Each row comes from the steps of one walk. Every step used is in the known rows, and no mark comes twice. Write the walk behind each row, first mark first.
In the rows, 128 means zero.
Known rows:
nimuni bape: [113 141 124 115 107 116 134  62 179 148 170 179 100 109 137  59  54 113
 118 135 115 136 151  75 118]
nimuni dizo vapenil bape faro: [133 120 141 109 121 150 145  46 162 134 145 149 131 137 187  92 168 117
 100 113 154 122 106  94 154]
bape vapenil faro: [130 112 114 132 168 114 130 119 117 130 126 106 200  98 152 142 152 126
 142 138  99 132 128 183 147]
nili bape zubi: [ 96 138 107 133 147 110 126 156 135 171 182 110 120  64 110 168 194 138
 174 117 130  52 111  86 127]
litifu dizo vapenil bape zubi: [124 102 109 122 144 147 145  43 139 131 152 133 155 115 179 156 159 130
  97 134 143 155 115  81 135]
vapenil litifu dizo: [119 137 100 152 164 159 143 105 166 126  73 126  93 214 131 120 136 112
  92 104  89 158 140  90 147]
nili bape faro vapenil: [132 142 118 115 114 116 126 186  88 134 149 120 118  94  95 152 189 172
 188 131 132  89  65 108 126]
nimuni depu bape vapenil: [ 99 140 152 134 117 169 105 140 130 132 113 120 125 197  75  85 119  71
 126 145 131 122 152 199 110]
teke bape vapenil faro: [186 124 107 111 146 114 128 152 124 169 144 108 104  97 117 131 121 151
 106 118 105 144 139 151 135]
depu bape faro: [120 127 126 126 132 137 118 200 127 113 103 146  89  97  99  64 168 133
 156 141 107 121 115 133 140]
litifu dizo vapenil faro: [122 107 113 122 130 158 135  17 128 126 154 138 166 136 158 135 164 131
 113 132 141 180 112  87 142]
dizo vapenil: [ 85  93 150 133 107 101 133 105 143 162 168 129 182  81 136 117 177 123
 161 158 187 146 122 149 129]
teke bape faro vapenil dizo: [197 142 119 118 116 109 127 225  94 150 136 109  53 105 119 140 118 162
  92 113 114 147  75 121 144]
nili bape nimuni dizo: [149 146 117 109 126 135 130  78 145 162 154 143  99 136  83 131 157 151
 139  92 129  36 185  85  99]
nili bape faro vapenil litifu dizo: [143 142 105 118 128 133 134 160  93 114 118 121 106 139 102 166 195 176
 169 117 116 105  65  92 132]
depu bape: [ 95 136 126 125 122 137 116 196 144 117 118 148  78 103  72  54 138 124
 160 145 126 122 177 123 127]
faro vapenil litifu dizo: [119 141 120 152 132 133 133 198 101  70  62 109  95 176 116 124 107 134
 119 136 117 178 133 125 130]
nili bape nimuni: [140 138 116 116 126 114 125 121 132 170 157 132 115 111  70 160 150 165
 162 104 129  40 184 108  91]
nimuni depu bape: [ 84 154 153 141 100 175 100 152 139 142 124 130  93 199  68  77 102  70
 127 136 136 124 154 172 109]
vapenil bape nimuni: [155 131 120 123 141 114 140 153 151 153 120 133 114 108 159 183  61 156
  97  95 106  82 211 137 107]
litifu dizo: [122 140 102 131 133 161 128  63 137 155 150 143 123 151 117  76 130 105
  89 141 113 152 119  65 123]
faro vapenil: [100 145 138 147 103 104 118 235  86 106 119 112 119  97 100  97  96 131
 147 164 145 152 125 147 112]
litifu vapenil bape: [133 128 158 107 113 109 121 101 136 103 140 124 133 109 152 162  32 135
 150 132 166 156 129  84 122]
teke zubi: [ 95 144  53 146 133  90 119 144 157 147 140  97 159  70  73 101 127  58
 166 122 114 141 108 107 127]
nili bape faro: [129 140 112 115 121 120 128 146 115 168 165 129 122  98  98 144 199 162
 181 123 123  75  66  96 132]
bape faro vapenil: [136 133 135 148 124 106 124 214  79 119 110 114 136  90 140 104 147 138
 140 154 115 139  40 152 137]

Write each row's walk:
[ 93  93 144 132 119 112 133  91 132 136 163 124 189  81 169 165 169 144
 169 131 167 162 126 153 153]
dizo vapenil faro
[156 116 148 136 136 126 133  34 160 151 124 148 137 136 136  92 131 115
  82 102 141  73 206 130 101]
bape nimuni dizo vapenil
[104  94 142 114 111 106 146 119 146 148 158 129 171  83 172 173 147 151
 150 140 179 144 138 144 136]
dizo vapenil bape
[140 104 112 111 133 152 145  38 129 132 145 143 157 131 173 145 164 143
  99 133 138 168  93  86 138]
litifu dizo vapenil bape faro
[128 136 162 121 105 104 111  98 124  96 157 116 134 136 133 173  59 116
 131 122 173 154 105  77 152]
litifu vapenil dizo
[123 129 133 129 123 131 114 238  98  77  86 139  87  95  96  70 158 147
 165 149 116 135 113 144 137]
depu bape faro vapenil
[119 147 129 126 108 106 128 251  91  91 111 114 106 100 138 153  68 157
 139 142 136 149 144 144 120]
faro vapenil bape
[140 137 153 158 128 134 113  99 141 178 120 123 134 178  98 125  73  90
  82 109 117  70 205 184  77]
bape nimuni depu
[ 85 126 121 144 156 128 114 204 145 115 120 130  86  64 112  85 162 111
 153 137 115  98 160 123 137]
depu bape zubi
[129 109 115 146 178 111 145 142 145 132  78 103 172 152 130 122 167 110
 126 137  98 127 140 184 141]
bape vapenil litifu
[106 145 149 132 113 169 106 146 126 121 117 119 121 211  83 118 120  74
 114 131 129 118 147 191 127]
nimuni depu bape vapenil dizo
[143 139 131 142 123 105 128 224  75 104 116 112 129 109 154 151 146 142
 121 132 114 135  36 144 160]
bape faro vapenil dizo
[142 110 102 140 184 132 149  96 142 120  74 109 171 175 134 119 170 111
 104 135  90 143 132 157 141]
bape vapenil litifu dizo
[142 109 125 116 127 162 140  15 136 134 140 139 155 170 155 159 127 127
  79 123 146 152 148 107 112]
litifu dizo vapenil bape nimuni depu
[135 140 114 122 126 119 132 191  96 121 119 117 107 121 100 166 191 178
 185 118 121  95  72 111 135]
nili bape faro vapenil litifu
[123 126 159 126 121 114 108  71 120  92 141 119 153 111 147 156  52 128
 169 126 155 174 115  93 140]
litifu vapenil faro
[136 130 131 157 140 111 133 219  91 102  73 108 122 127 149 126 152 141
 134 134 100 147  49 156 148]
bape faro vapenil litifu
[127  94 154 121 114 113 140  91 145 148 144 128 172 118 166 196 123 143
 126 121 174 120 175 174 114]
dizo vapenil bape nimuni depu
[114 106 119 126 125 150 136  28 137 143 159 141 161 135 135 101 168 118
 107 150 155 170 110  84 126]
litifu dizo vapenil
[112 139 139 138 131 187 114 112 135 113  85 122 111 240  83  98 127  72
 108 131 116 138 154 182 120]
nimuni depu bape vapenil litifu dizo
[145 133 115 119 137 120 140 179 133 151 129 130 122  99 186 171 111 153
 117 112 100 115  95 126 145]
vapenil bape faro
[144 136 130 117 109 109 135 103 134 108 139 169 105  98 159  74  74 137
 122 141 106 149  88  97 125]
nimuni bape faro vapenil
[142 145 141 136 108 115 124 223  87  93  93 111 107 134 133 176  43 148
 114 126 132 126 180 172  95]
faro vapenil bape nimuni depu
[111 155 155 139 100 168 101 187 102 103 106 121  90 204  95 123 114  90
 117 124 128 129 106 181 132]
nimuni depu bape faro vapenil dizo
[137 121 116 125 153 105 135 145 120 134 140 107 180 124 137 160 157 112
 106 134 116 112 119 166 162]
bape vapenil dizo
[103 142 147 136 122 174 103 134 125 119 110 119 128 197  90 108 117  81
 130 132 121 130 153 202 121]
nimuni depu bape vapenil faro
[146 102 115 113 133 149 145  26 138 132 142 144 154 137 160 152 139 143
  89 125 142 152 150  91 118]
litifu dizo vapenil bape nimuni
[150 139 127 115 108 109 137 109 130  97 142 167  99 113 169 108  73 139
 109 124 104 147  85  91 143]
nimuni bape faro vapenil dizo
[142 122 117 107 138 114 141  36 160 116 148 163 150 105 169 101  76 128
 123 127  94 144 148 119 134]
nimuni bape vapenil faro
[158 113 143 141 148 131 140  37 170 140  98 145 125 162 142 106 135 118
  79  91 131  79 214 132 109]
bape nimuni dizo vapenil litifu
[159 121 160 110 121 103 122  84 134 101 123 126 137 111 151 179  19 145
 133 116 159 131 168  99 104]
litifu vapenil bape nimuni
